Each row was made from one path, in order. Every step used is in the known rows, and no mark comes twice. Write each row's path.
Known rows
bigedem > fuzed: [-0.91  0.69  0.57 -0.60 -1.52  0.75 -0.15 -0.51  0.28  1.75  1.13  2.19
 -1.37  2.14 -3.56 -0.79 -1.41  0.76  0.51  1.10  2.11 -0.52 -0.06  0.36]
magu > nozo: [ 2.75  1.57  0.12  1.85  1.49 -3.89 -0.46 -2.92 -0.72 -1.48  2.67  2.39
 -0.47 -0.45 -4.54 -0.08  0.49 -0.89 -0.10  0.71 -0.34  1.95 -2.46 -1.10]
nozo > magu: [ 2.03  2.32  0.48  0.32  0.39  0.41 -1.43 -0.83  3.21  0.03  1.22  1.11
 -0.45 -0.39  3.62  0.08  0.97  0.20  0.75  0.72  2.85  1.14  0.96 -0.06]
magu > vimi > fuzed: [-0.29 -1.02 -0.41  2.00  1.42 -2.56  0.85 -2.37 -1.83 -2.26 -0.04  0.95
 -0.26  0.59 -0.85 -0.45 -3.27  0.09 -1.05 -0.44 -5.41  2.55 -1.37 -0.56]
gedav > nozo > fuzed > bigedem > magu > bidosu: [-3.03 -0.07 -0.86 -0.03 -4.45  2.24  1.72  0.84  5.77  2.86 -2.00 -0.46
  2.40 -2.13  0.86  0.00  1.45  0.97  0.48  0.40  2.41 -2.14  0.00  0.80]
gedav > nozo > fuzed: [-0.82  1.58 -1.83  2.09 -4.23 -1.35  1.53 -0.82  8.37  1.39  1.28  5.03
  0.15 -2.19 -0.98 -1.05  2.59  1.48  1.89  1.40  3.59 -3.21  0.12  0.29]
vimi > dasipus: [ 3.15 -1.89 -0.45 -0.74  1.40 -0.73 -0.97  2.76 -1.69 -1.56 -0.28  5.45
 -0.65  0.20  0.20 -0.76  1.43 -0.06  1.07 -1.17 -2.22 -0.46  3.49 -0.70]
gedav > nozo > fuzed > bigedem > magu: [-2.56 -0.35 -0.80  0.30 -4.98  1.69  2.18 -0.33  5.83  2.85 -0.91 -0.54
  1.04 -3.21 -0.63 -0.42  1.07  1.05  0.62  1.20  1.18 -3.79  0.65  0.78]
vimi > magu > bidosu: [ 1.13  0.27 -0.92 -1.03  2.01 -1.25 -1.40  3.13 -4.27 -1.45 -0.91  2.36
 -0.08  3.06  1.71  0.51  0.11 -0.72 -0.50 -2.72  1.68  3.18  0.77 -2.22]
bigedem > fuzed > vimi > magu > nozo > vasere: [-1.83  1.05  1.50 -1.14  0.73  0.83 -1.90  1.07 -3.08  1.38 -0.14 -4.26
 -3.44  1.56 -1.98  0.26 -2.30 -0.97 -1.23 -0.56  2.50 -0.93 -2.86 -0.12]
vimi > fuzed > bigedem: [ 1.44  0.15 -0.35 -1.11  1.18 -2.23  3.49 -2.22  0.21 -1.10 -0.58  2.04
  0.05 -0.52 -2.11 -0.27 -2.16  0.57 -1.29  1.99 -4.57  0.75  0.69  0.12]
magu > nozo > fuzed: [ 2.50  3.04 -0.26  2.35  0.14 -3.08  0.42 -3.55  1.12  0.25  0.93  5.76
 -0.45 -2.79 -1.58 -0.26  0.48 -0.39  0.25  0.66  0.58 -1.79 -3.35  0.17]
gedav > nozo > magu > bigedem > fuzed > vimi > dasipus > bidosu: [-1.45 -0.76  0.47  0.17 -1.31  4.14 -0.22  2.77  5.05  0.88 -0.38 -3.57
  2.64  2.41  4.43 -0.24  3.60  0.75  1.29  0.64  6.79  1.41  1.50  1.30]
fuzed > vimi > magu: [ 1.33 -0.80  0.81 -1.49  2.45  0.26 -1.93  2.40 -2.91 -0.70  1.32 -5.69
 -1.71  0.30 -1.62  0.44 -0.46 -0.75  0.36 -1.99 -1.07  0.62  1.66  0.48]
vimi > magu > bigedem: [ 1.52 -0.89 -0.35 -0.31  2.20 -0.08  0.09  2.34 -3.35 -0.53 -0.16  3.64
  0.69  2.44  2.19 -0.50 -0.85 -0.59 -0.72 -1.23  0.07  0.16  0.81 -1.65]
bidosu > dasipus: [-0.51 -0.69 -1.07  0.71  0.40 -2.80 -2.14 -1.77  1.84 -3.17  1.34  3.55
  0.73  3.47 -4.46 -0.31  1.54  1.02  3.03 -0.28 -2.70 -0.73 -0.06  0.23]
vimi > fuzed > bigedem > magu: [-1.09 -1.43  0.34 -1.61  0.79 -0.24  2.98 -1.81 -3.57 -0.51 -0.51 -1.95
 -0.52 -1.22 -1.43  0.34 -3.14  0.33 -2.04  1.62 -6.49  0.59  1.06  0.45]
nozo > fuzed: [ 1.56  2.53 -0.93  0.86 -1.73 -0.79  0.70 -0.98  3.43  1.21  0.33  8.38
 -0.66 -2.84  0.81 -0.96  0.19  0.91  1.57  0.23  0.83 -4.42  0.22  1.54]
dasipus > bidosu: [ 2.39  1.10 -1.51  0.36 -0.86 -1.72  0.03  0.53 -3.11 -4.63  3.35  5.37
 -0.34  2.84 -2.91 -0.60  2.33  0.06  2.16 -0.76  2.49  2.85  3.59  1.51]
fuzed > bigedem > magu > nozo > gedav: [ 0.80 -1.58  1.27 -1.47 -0.69  1.69  0.05 -0.53 -2.41  0.84 -1.10 -4.41
  0.47 -4.01 -1.75  0.88 -0.40 -1.38 -1.67  1.36 -3.54  0.06 -0.47  0.59]
vimi > magu: [ 1.90 -0.12 -0.79 -0.50  1.15 -1.96 -0.62  1.05 -4.09 -1.46  0.73  2.12
 -2.13  1.48 -0.62 -0.12 -0.44 -0.60 -0.25 -1.45 -0.22  0.74  1.82 -2.23]
fuzed > vimi > magu > nozo > gedav: [ 3.08 -0.08  0.95 -0.58  3.06 -1.11 -2.42  1.33 -2.53 -1.00  1.14 -5.75
 -1.82 -2.25 -0.92  1.02  1.15 -1.70 -0.44 -0.63 -0.58  1.26 -0.85  0.32]

Write each row's path
[-1.37  0.11 -0.74  1.02 -1.99  1.18  1.07  1.60  6.25  2.22 -0.11 -0.37
  1.37 -1.48  1.68 -0.56  1.87  0.85  1.13  0.05  3.34 -3.38 -0.26  1.01]  gedav > nozo > fuzed > vimi > magu > bigedem
[ 2.54  1.24 -0.25  0.07  0.87 -1.78  0.90 -1.53 -3.60  0.34 -2.37  1.44
 -0.88 -1.27  0.20  0.35 -0.93 -1.34 -1.52 -1.03 -0.27 -1.29 -1.70 -1.90]  vimi > magu > nozo > fuzed > bigedem
[-1.38  0.21 -0.37  2.51 -2.53  0.27 -0.69 -1.02  7.18  0.38  0.49 -3.26
  1.14  0.10  1.96 -0.21  1.72  0.53  0.68  0.55  3.50  2.22 -0.53 -1.26]  gedav > nozo > magu > vimi
[-0.71  0.79 -0.30  1.75 -1.66  1.08  0.38  0.30  8.81  1.26  1.23  0.39
  2.71  0.50  3.54 -0.56  2.92  0.97  0.91  1.99  5.62  0.80 -0.13 -0.58]  gedav > nozo > magu > bigedem
[-0.65 -0.97  0.62 -0.74  1.64 -1.32  2.94 -3.21 -4.51 -0.75 -0.42 -2.95
 -0.42 -1.48 -2.26  0.67 -3.03 -0.25 -2.66  1.84 -6.42  1.41 -0.84 -0.11]  vimi > fuzed > bigedem > magu > nozo
[-0.80 -2.32  1.11 -2.43 -1.29  2.98  0.56  0.42 -2.80  1.24 -0.92 -4.34
  0.60 -1.41 -2.36  0.31 -2.10 -0.39 -0.86  0.03 -4.09 -0.60  2.12  0.76]  fuzed > bigedem > magu
[-0.36 -0.58 -1.30 -0.75  2.27 -1.80 -2.50  2.10 -3.79 -2.86 -1.63  1.84
  0.86  5.21  0.80  0.77  0.91 -0.27  0.69 -3.07  0.16  2.56 -0.08 -2.09]  vimi > magu > bidosu > dasipus
[ 0.61  0.01  1.88 -1.17  1.66  5.63 -1.33  2.85  0.24  0.95 -1.50 -1.78
  2.28  2.65  7.19 -0.02  1.11  0.11  0.58 -0.29  4.79  1.10  1.33  2.37]  nozo > magu > bigedem > fuzed > vimi > dasipus > bidosu
[-2.47 -5.01  0.96 -0.07  0.24  2.84 -2.20  1.97 -7.86 -0.60 -1.05 -4.13
 -0.62 -0.54  1.19  0.28 -2.22 -0.86 -0.86 -2.78 -6.54  0.82  1.77 -0.27]  bigedem > magu > vimi > dasipus
[-2.84 -1.85 -0.06 -1.72  1.59 -0.23  1.60 -1.30 -3.29 -1.60 -2.17 -2.27
  1.49  1.56 -0.65  0.94 -2.05  0.61 -1.23  0.53 -6.42  1.62 -0.32  0.55]  vimi > fuzed > bigedem > magu > bidosu > dasipus
[ 2.37  1.74 -0.66  1.13  1.31 -2.97  0.12 -1.56 -4.12 -0.46 -0.49  3.38
 -1.93 -0.85  0.46  0.23 -0.32 -1.17 -1.02 -1.11  0.43 -0.96 -1.87 -2.07]  vimi > magu > nozo > fuzed
[-0.42  1.47 -0.70  1.66 -2.51 -0.39 -0.15 -0.69  8.12  0.48  2.00 -0.81
  0.41 -0.23  1.22 -0.26  3.22  0.93  1.30  1.82  5.23  1.20  0.68 -0.98]  gedav > nozo > magu
[-3.03 -0.96  1.19 -2.14  1.26  2.32 -2.72  2.03 -2.57  0.92 -1.52 -5.99
 -0.11  4.95 -1.85  0.74 -0.98  0.21  0.71 -1.84  1.50  0.82 -1.11  0.91]  bigedem > fuzed > vimi > magu > bidosu > dasipus
[ 0.92  0.82  0.38 -0.45  0.93  2.08 -0.01  1.79  0.73  2.05 -1.29  1.35
  0.35 -2.15  3.60 -0.28 -0.64  0.09  0.66 -1.46  0.42 -4.47 -0.13  2.33]  nozo > fuzed > vimi > magu > bigedem
[-1.54  0.11  0.78  1.11 -0.44  0.35 -0.44 -2.20 -4.84  0.90  1.37 -0.67
 -1.37 -3.27 -0.65  0.61 -1.07 -0.64 -0.75  0.05 -2.49 -1.63 -1.86  0.64]  bigedem > magu > nozo > fuzed
[-1.58  0.16  0.27 -0.70  1.15 -1.76  2.38 -2.23 -3.78 -1.13 -0.79 -0.44
 -1.76 -1.82 -0.80  0.48 -3.41 -0.54 -3.16  1.80 -5.45 -0.09 -2.07 -0.45]  vimi > fuzed > bigedem > magu > nozo > vasere
[-2.44  0.33  1.02  0.72 -1.63  3.47 -0.19  0.92  8.49  3.05  0.64 -4.96
  2.40  1.02  2.86 -0.27  1.93  1.06  0.79  1.95  6.33  0.37 -0.85  0.84]  gedav > nozo > magu > bigedem > fuzed > vimi
